Each row was made from one path, in order. Every step used is in the known rows, and no mark comes twice. Write each row's path.
Known rows
v > n > z > d:   5   8  -8 -14  14  15   1  -1 -18  11   4  17   4   0  -2 -11  -1 -13   4   5  -5  22 -11  -6  -3
z > d > k > y > v:   1 -20 -15   7  -8 -13  -3   0  15  -4   6  21   3  20  -2   0 -10  -6  21 -24   1   9  -2  -9  13
k > n > z > y > v:   1   4 -12  -2  -9   3  -4  -3  -4  -6 -19  22   2   0   1  -6  -4 -21  16  -4  -3  17  -5 -12  -8
d > k > p > z > y:  -2 -13 -11  -5  -6   4  13   7  14   2  -4  -2 -10  12   4  16  -2 -18   6  -1   5   8 -11  -8  18
d > k > p:  -5  -4  -2  -8  -2  -2  11  -5  11   6   0 -12  -6   9   4  19   1 -10   4 -12   6   2  -8   5   3
n > z > d > k:   0   0 -11  -9   7  16   3   0  -2   2  11   0   5  14   0  -2  -7 -15  19  -3  -2   9  -7  -9   4
n > z > y:   4   2  -4  -8   0  14   2  12  -2  -6  -1  12  -1  -1  -1 -12  -9 -17  10   8  -1   7   0  -9  -2
y > v > n > z:   5  20  -7   6   5  -7   3   0 -14  14  -8  18  -3  -8   4  -6  -7 -20   0  -8  -1  18  -8  -7  -7
v > n > z:   6  18  -3  -5  11   8   7   1 -13  10   0   7  -2  -5   0  -4  -3 -17  -3   1  -1  16  -5  -5  -9
n > z > d:   4   2  -9 -11   8  18  -7  -2  -6   3   6  10   6   3  -3  -6   2  -9  12   9  -3  11  -5  -7  -6
d > k > p > z:  -2  -3 -11  -1   0   1  10  -2  14   8  -1 -14 -10   9   5  27   2 -16   2  -2   4   4  -8  -6   9
p > v:  3  8  4  4 -1  1 -8 -1 -3  6 -4  6  8  0  5  4 -3 -1 -6 -3 -8 -2 -6 -5 -8
k > y > v > n > z > p:  14  -3 -11   8   8 -15  10  -3  -6   1  -9  35   5  -1  -5   2 -10 -24  12 -12 -11  23   1  -1  -6
d > k:  -4   0  -3   3  -2  -2   9   3   6   1   3 -10  -5  10   6   6  -8  -8   6 -12   0   0  -3   0  10
n > z:   7  12  -3  -2   7   8   1  -1  -4   2   4  -1   0  -4   1   0  -3 -10   5   7  -1   4   3  -6 -11
d > k > y > v > n:   3  -2 -11  12  -7 -23  10   1   7   4   0  20 -10  11   2   1 -18 -13   3 -33   2  17  -6  -3  14
z > p > k:   7  -4  -5  -6   8   2  18 -12  -8   5  -4   3   9   0   3  10  -1 -14  15   1 -12  -2   6  13   5
z > d:  -1 -11  -5  -8   5   9  -5  -2  -3   2   4  10   9   7  -2  -3   3   4  10   3  -3   6  -6   0   3
k > n > z > p:   5   4 -11  -9  10  10   5 -17  -7  -8 -11   6  11  -1   0  13   6 -23  20   5 -17  14   1   5 -16
v > y > z > p > k:   0 -13  -9  -1  13 -11  15 -15   0   9   3   0   9   0  -7  -2   3 -24  29   0 -17 -20  -6   2  19
k > n > z:   4  14  -8  -9   0  11  -2 -14  -3  -1  -4  -1   2   1   2   3   4 -15   7   1  -6  12   0  -3 -17
z > p > v:   4  -2   2   7   6   0  -1  -4  -8   1 -11  11  17  -3   5  13   1  -9   5  -1 -19   3  -7   2  -5
p > k > y > v > n > z:  17  12 -13  -1   1  -8  13 -10  -7  13   0  24  -5   4   1  -4 -15 -24   6 -15  -1  15   9  -5  -4
k > p:  -1  -5   3 -10   2   0   4  -7   6   3  -2  -2   0   1  -1  15   9  -4  -1   2   5   0  -5   6  -8
v > y:  -1  -4  -2  10   4  -4  -1  -6   7   1   6   1  -3   4  -5 -13   0   0  11 -10 -12  -2  -6  -3   5

Write each row's path
 -7  -3   0   2   2 -14   3  -6  16  16   4  -8   0  13  -2  10   5 -19  16 -17  -8 -18 -27  -8  12 : d > k > p > v > y > z
  3   5 -13 -16   4  19 -10 -15  -6  -3  -1  10  10   8  -2  -3   8 -12  17   5  -8  17  -6  -4 -15 : k > n > z > d
 -2   4 -10 -22  13  12  13  -4  -3  18   6   6  -1  11   1   9  -2 -23   9  -5   1  23 -19   1   0 : v > n > z > d > k > p
 19  -2 -10  -8  10   4  18 -13   1  -4   6  15   6   6  -5   8 -12 -22  20  -1 -15   6  18   4  -6 : n > z > p > k > y
  3  -7 -11   3  -5   8  -1  11   2  -6  -5  10  -7   2   0  -2  -2  -9   3  11  -1   7  -3 -13  14 : p > z > y
 -7 -13  -6 -13   4  -3  -7   1  -3   5   7   7   9   2  -5  -7  10  -5  10  12   2  -9 -12  -7  12 : y > z > d
 -6 -17  -7  -4   8  -4  -8  -5   6   6  10   9   8   8 -11 -19  10  -6  22   3  -9 -13 -17 -10  18 : v > y > z > d
  1 -22  -8 -13   0 -10  -8   3  10  -5  12  19   8  10 -12  -7   2  -4  14   4   4  -8  -3  -9  11 : k > y > z > d
  5  -8  -5   2  -7  -8   7   5  17  -8  12   3  -5  18  -1   5 -15  -5   7 -21   4   3   5  -2  10 : d > k > y
  5   2  -7   4  -5   1  -1   7  -4  -4 -10  23  -4  -4  -1 -11 -10 -19  13  -1   0   9  -5 -14  -2 : n > z > y > v
 -9  -9  -7   3   4  -6  -7  -3   7  13  10   5   9  16  -3  -7  -1 -14  25 -14 -15 -14 -28 -17  22 : p > v > y > z > d > k
 4 -3 -8 -3  3  3  3 -6 10  6 -6 -5 -5  2 -1 22 11 -9 -5  8  3  6 -6 -6 -2 : k > p > z
  1   0   3   5   5  -1  -3 -11   8  14  -3   6   3   5  -3   5   7  -4   6 -10 -15  -2 -17  -2  -8 : k > p > v > y
 -2 -11  -3   9 -11 -10  -1  10  -1  -4 -11  20   0  -2   0 -10  -6  -7   9  -6   2   5  -7  -7  10 : z > y > v
  8  -7 -17   5  -5  -4  -3  -2  11  -2   8  22   2  19  -4  -1 -15 -17  25 -19   0  14   0 -15   4 : n > z > d > k > y > v
 -2   7  -4   9  -1 -15   4   1  -9  13 -12  18  -2  -5   3  -4  -3  -9  -6 -13   1  15  -9  -3   3 : y > v > n
  2  16  -7  -6   8  16   1   1 -14  17   3  13   7   9   8  -1  -9 -21   7 -11 -11  21 -21 -10   0 : p > v > n > z > d > k
 -5   0  -2   7   1  -4   4  -9  14  12   1  -4  -1  14   2  11  -1 -13  11 -23 -14  -2 -20  -2   3 : d > k > p > v > y
 -1 -22  -7  -2   5 -21  12   3  17 -11   8   5   4  12  -7  12  -9 -21  21  -9  -4 -10  -3   2  19 : d > k > y > z > p
-11 -17  -7 -22   2  -6   3  -2  10   8   6  -7   4  12  -3  14   8 -16  16   2   7  -9 -19  -2  15 : y > z > d > k > p
  2  14  -9  -2   5  11   4 -16  -5  -1 -10   3  14   9   8  21  -5 -28  20 -11 -24  13 -10  -2 -11 : d > k > n > z > p > v
 -2   5 -15  -2 -11   2   3  -1   2  -5 -13  12  -2  10   6  -1 -10 -29  21 -17  -4  15  -8 -10   2 : d > k > n > z > y > v
  5   6  -9   7  11  -8  11  -3 -18   9 -16  25   6 -10   2   1  -5 -27  10  -3 -12  21  -8  -1  -5 : y > v > n > z > p
  5  14   0 -14   6  12   4   7 -11  14 -11  24   2  -4   4   3  -2 -23  -5   2  -5  19 -19  -7 -13 : k > p > v > n > z > y
 -1  -5 -10 -19   7  14   6  -6   6   8   9  -1   2  13   0  12   0 -20  18  -1   1  11 -11  -2  -2 : n > z > d > k > p
